Known rows, with every way that one mark hangs from another
k_194{k_191{k_934{k_205{k_493} k_652 k_923{k_220}}}}: [ -4  26   2  19  22 -20 -21  16  37  31  54  28  23  44  -6   3  19  18
  16  43  11  -7  10  -2  13]
k_493{k_923{k_220{k_205} k_934{k_652}}}: [  0  12  26  23  14 -19   2  -3   8 -34  25 -29 -10  13 -19  43  45   0
  -4  35 -61   7   0 -26 -46]
k_934{k_191}: [ -6  -6   1 -23  -3  10 -25  -5  46  26  30  44   1  25   3  29  31  14
  -3  27  -8 -34  -3  -2   1]
k_220{k_205 k_923{k_493 k_934{k_652}}}: [ 41 -12  -3  31  -9   9 -28 -22   7 -18 -25 -31  12  21  18 -15  28  14
   2  10 -60   5 -23 -15 -50]
k_705{k_359 k_652}: [ 12 -15  72  -3 -30 -60  15   1  28  12 -34  42  19  -2  -9  18  62   9
 -23  30  -5 -10   5  12 -12]
k_205{k_934{k_191 k_652}}: [ 13 -15  32   3  22  -3   6 -15  43  28  19  41  27  35   2  -3  -8   2
  -3  31  10 -56  -6   5  26]
k_205{k_493 k_934}: [ 48 -19  27  45  -2   3  11 -17  11   2 -10  31  46  20   0 -33  19 -10
  14  31  29 -58 -15  10   6]
k_359{k_705{k_652}}: [ 40 -27  24   8  -2 -30  -5  -3   9   3 -27  23   1  29   1  42  36  21
   0   5 -44   7 -27 -18 -19]
k_191{k_194 k_934{k_923{k_493}}}: [ 72 -31  14  27  26 -17 -98  68  55 -22  68 -10  16  26 -32  24  14  22
  45  19   7   6  -4  39  15]
k_493{k_923}: [ -7  -2  34  -3 -11  -4   7   1  32 -44  14  12 -27  23 -20  72  49  16
  17  33 -46  16 -16   8 -29]
k_493{k_923{k_220{k_205}}}: [-13  16  26   6 -10 -11   9  -8  15 -40  17 -23 -29   8  -8  61  53  10
   4  41 -52   7 -10 -14 -51]
k_934{k_923}: [ -1  -6  26 -14   5   4 -37  12  39   3  22  22 -28  33 -15  15  31  25
  20  43 -22 -21   8  18   7]
k_205{k_493 k_934{k_652 k_923}}: [ 28 -23  46  35  24  -2   8  15  27   7   5  44  36  34  -6 -60 -12  -1
  20  44  23 -71  -5  14  29]
k_923{k_220 k_493 k_934}: [ 59   9 -20  67  20 -41 -62 -13 -23  15  35 -15  29   6 -36 -12  77   3
 -33  17 -32  -5   7 -67 -36]
k_923{k_220{k_205} k_493 k_934{k_191}}: [ 35  14 -39  47  14 -29 -63 -23 -13  23  42 -29  35  -6 -17 -32  59   1
 -38  26 -32 -29   2 -72 -41]
k_705{k_652{k_934{k_191 k_923{k_493}}}}: [ 21  -2  35 -16   0 -46 -23   9  34 -11  16  31  -5   7   8   0  49 -11
   3  44  -1 -32 -12  -6  18]
k_220{k_923}: [ 25 -14  26  -4 -21  16 -18  -9  34 -16 -15   6 -21  32  25  37  40  17
  15  17 -35   9 -17  15 -33]
k_220{k_205 k_923{k_934}}: [ 33  -6   4  10 -21  24 -22 -36  14 -23 -27 -48  -5  16  32  10  36   4
  13  18 -53   4 -15   8 -54]
k_705{k_359 k_652{k_934{k_191}}}: [ 23  -2  70 -23 -30 -70  -2  -5  41  12 -10  54   5 -14  10  11  60 -11
  -5  44   9 -25  -4   8   4]
k_205{k_493{k_923{k_934}}}: [ 25 -13  20  35  -5   1   0  11  11 -34   7  24  19  16 -19   9  48  -2
  17  28 -19 -15 -13  -3 -25]
k_923{k_220 k_493 k_934{k_191 k_205 k_652}}: [ 26  17 -26  42  50 -44 -59   2   1  59  60  24  41   7 -17 -46  39  -1
 -36  37 -12 -27  23 -81  -5]
k_191{k_934{k_205 k_652}}: [ 32 -11  16  17  43  -9 -20  22  44  40  36  40   5  35  10  35  -3  19
  25  16   6  -6  10  11  30]
k_359{k_705{k_652{k_934}}}: [ 54 -18  27   4  -3 -37 -13  -9  10  -3 -21  25 -12  23  11  42  40   7
  17  12 -39   6 -33 -17 -13]
k_194{k_191{k_934{k_652 k_923}}}: [ -1  13   8  10  12 -14 -22  13  45  14  47  23  14  57 -19  35  19  28
  16  28  -9   3  -2  13  10]
k_934{k_191 k_923}: [-25  -7  12 -41  10   6 -48  18  63  20  54  38 -21  27  -5  -2  16  23
  10  52  -7 -48   7   9  20]
k_923{k_493 k_934}: [ 62 -12 -18  52  11 -21 -57 -14  -7   5  16  11  33  19 -41  -4  63  11
 -12   8 -33   1  -5 -34 -19]
k_220{k_205 k_923}: [ 15  -4  13  -5 -33  31  -7 -31  24 -23 -36 -30 -19  22  42  24  31  15
  18  20 -49   0 -23  16 -52]
k_934{k_652}: [  9 -13  31   4  17   6   4  10  27  22  -5  53   2  49  -7  39  17  17
   4  10 -30 -13   3   2   1]

Rows
[ 33 -12  -2  15  12  -6 -46   0  31  11  16  21  15  24  14 -22  26  12
  -2  25 -27   0  -9 -23 -14]
k_220{k_923{k_493 k_934{k_191 k_205 k_652}}}
[-29   4   3 -11  35 -18 -43  35  43  36  58  33  -2  26  -8 -42  -2  28
 -16  50 -25 -59   6 -38   8]
k_934{k_191 k_652 k_923{k_220{k_205} k_493}}
[ -9  -3   8  -8  35 -17 -71  61  51  17  70  17  15  25 -18 -40  -4  19
  -2  49 -15 -47   9 -19   6]
k_934{k_191{k_194} k_652 k_923{k_220{k_205} k_493}}
[-39  11   2 -51  24   4 -50  11  67  50  61  53 -20  17  14 -27   7  16
  19  76  16 -46  27   3  39]
k_934{k_191 k_205 k_923}
[ 24   7  -3  23  30 -11 -48   5   9  23  45 -31  34  11  -5  -6  29 -15
 -19  27 -25 -30  21 -33 -29]
k_923{k_220{k_205} k_934{k_191{k_194} k_652}}
[ 20 -15  45  34  19 -16   8  31  37 -21  39  25  52  14  -8 -34  -5 -17
  10  49  24 -60 -16  -1   4]
k_205{k_493{k_923{k_220}} k_934{k_191{k_194} k_652}}
[ 45 -12  18   3   7 -52 -34   4  14   4   6  22 -12  15   7  12  38  11
   6  26 -35  -9 -31 -38  -8]
k_359{k_705{k_652{k_934{k_191 k_923{k_220 k_493}}}}}
[ 29  11 -29  48  32 -31 -50  -8  -9  32  41 -11  40   6 -18 -38  39   3
 -41  21 -38 -33   5 -76 -31]
k_923{k_220{k_205} k_493 k_934{k_191 k_652}}
[ 44  16 -17  61  47 -44 -50  -2 -17  46  38  12  36  10 -23 -34  50   0
 -29  30 -22  -8  24 -75 -14]
k_923{k_220 k_493 k_934{k_205 k_652}}
[ 16  11  13  17   8  -6 -16 -15  12  15  18 -24  15  11  10   6  26  -5
  -9  34 -10 -37   5 -16 -26]
k_923{k_220{k_205{k_934{k_191{k_194} k_652}}}}
[ 10  -8   9  17  -9  18  -4   6  17 -26  -1  -5  26  13  -1  -1  21  -3
  19  27 -27 -25 -13   7 -33]
k_220{k_205{k_493{k_923{k_934{k_191{k_194} k_652}}}}}
[ 30   5  73  -4 -22 -86 -16   5  27   3  -6  36  -4 -17  -4 -10  68  -5
  -4  54   1 -19   1  -3  -1]
k_705{k_359 k_652{k_934{k_923{k_220 k_493}}}}
[ 22 -22  31   6  31 -15 -40  23  55  11  46  29  34  31 -20 -38 -15   9
   9  47  14 -54  -5  12  36]
k_205{k_934{k_191{k_194} k_652 k_923{k_493}}}
[ 23  24   4 -18   4 -22 -63  -9  34   5  51  19 -35   3  13 -10  41  -7
  30  58  -9 -41 -11 -22   7]
k_652{k_934{k_191 k_923{k_220{k_205} k_493}}}
[ 44 -17  -4  19  -6  -4 -53  -8  27  -9  13   2  10  20   5  -6  44  14
  -4  16 -36   2 -20 -19 -30]
k_220{k_923{k_493 k_934{k_191}}}
[ 15  14   5  28  -3  -4  -3 -27   1  17  10 -15  18   3  17 -15  34  -7
 -11  38  -1 -53   0 -26 -30]
k_923{k_220{k_205{k_493 k_934{k_191}}}}
[  1  -3   6  16  -8  18  10  -7  14 -18  -7   4  17  14   4  -1  23   1
  13  28 -32 -31 -14  -2 -32]
k_220{k_205{k_493{k_923{k_934{k_191 k_652}}}}}
[ 22  -8  22  35   9 -10 -13  35  16 -27  32  17  30  12 -19  -3  39 -10
  10  34 -11 -23  -5 -14 -25]
k_205{k_493{k_923{k_220 k_934{k_191{k_194} k_652}}}}
[ 55 -18  21   1   2 -35 -29  10  20   2  -6  34   9  14  18  13  30  -4
  26  23 -13  -6 -28 -15  -2]
k_359{k_705{k_652{k_934{k_191{k_194} k_205{k_493}}}}}
[ 36 -13  21  25 -30  27  11 -34  17 -27 -42 -28  17  13  47 -31  11  -2
  23  29 -14 -34 -33  19 -39]
k_220{k_205{k_493 k_934} k_923}
[ 57 -17   2  32  -8  -5 -48 -11  15 -18  -3  -7   7  23   1   1  52  15
   1  12 -42  15 -20 -13 -37]
k_220{k_923{k_493 k_934}}
[ 35   1 -35  28  22 -21 -67 -14  13  38  43  33  38   7 -21 -33  46   5
 -13  32  -7 -16   8 -45   5]
k_923{k_493 k_934{k_191 k_205}}
[-28   5   8 -31  35   5  -9  10  55  70  35  84  10  33  22  -3  -7  10
   3  44   7 -39  21 -12  34]
k_934{k_191 k_205 k_652}
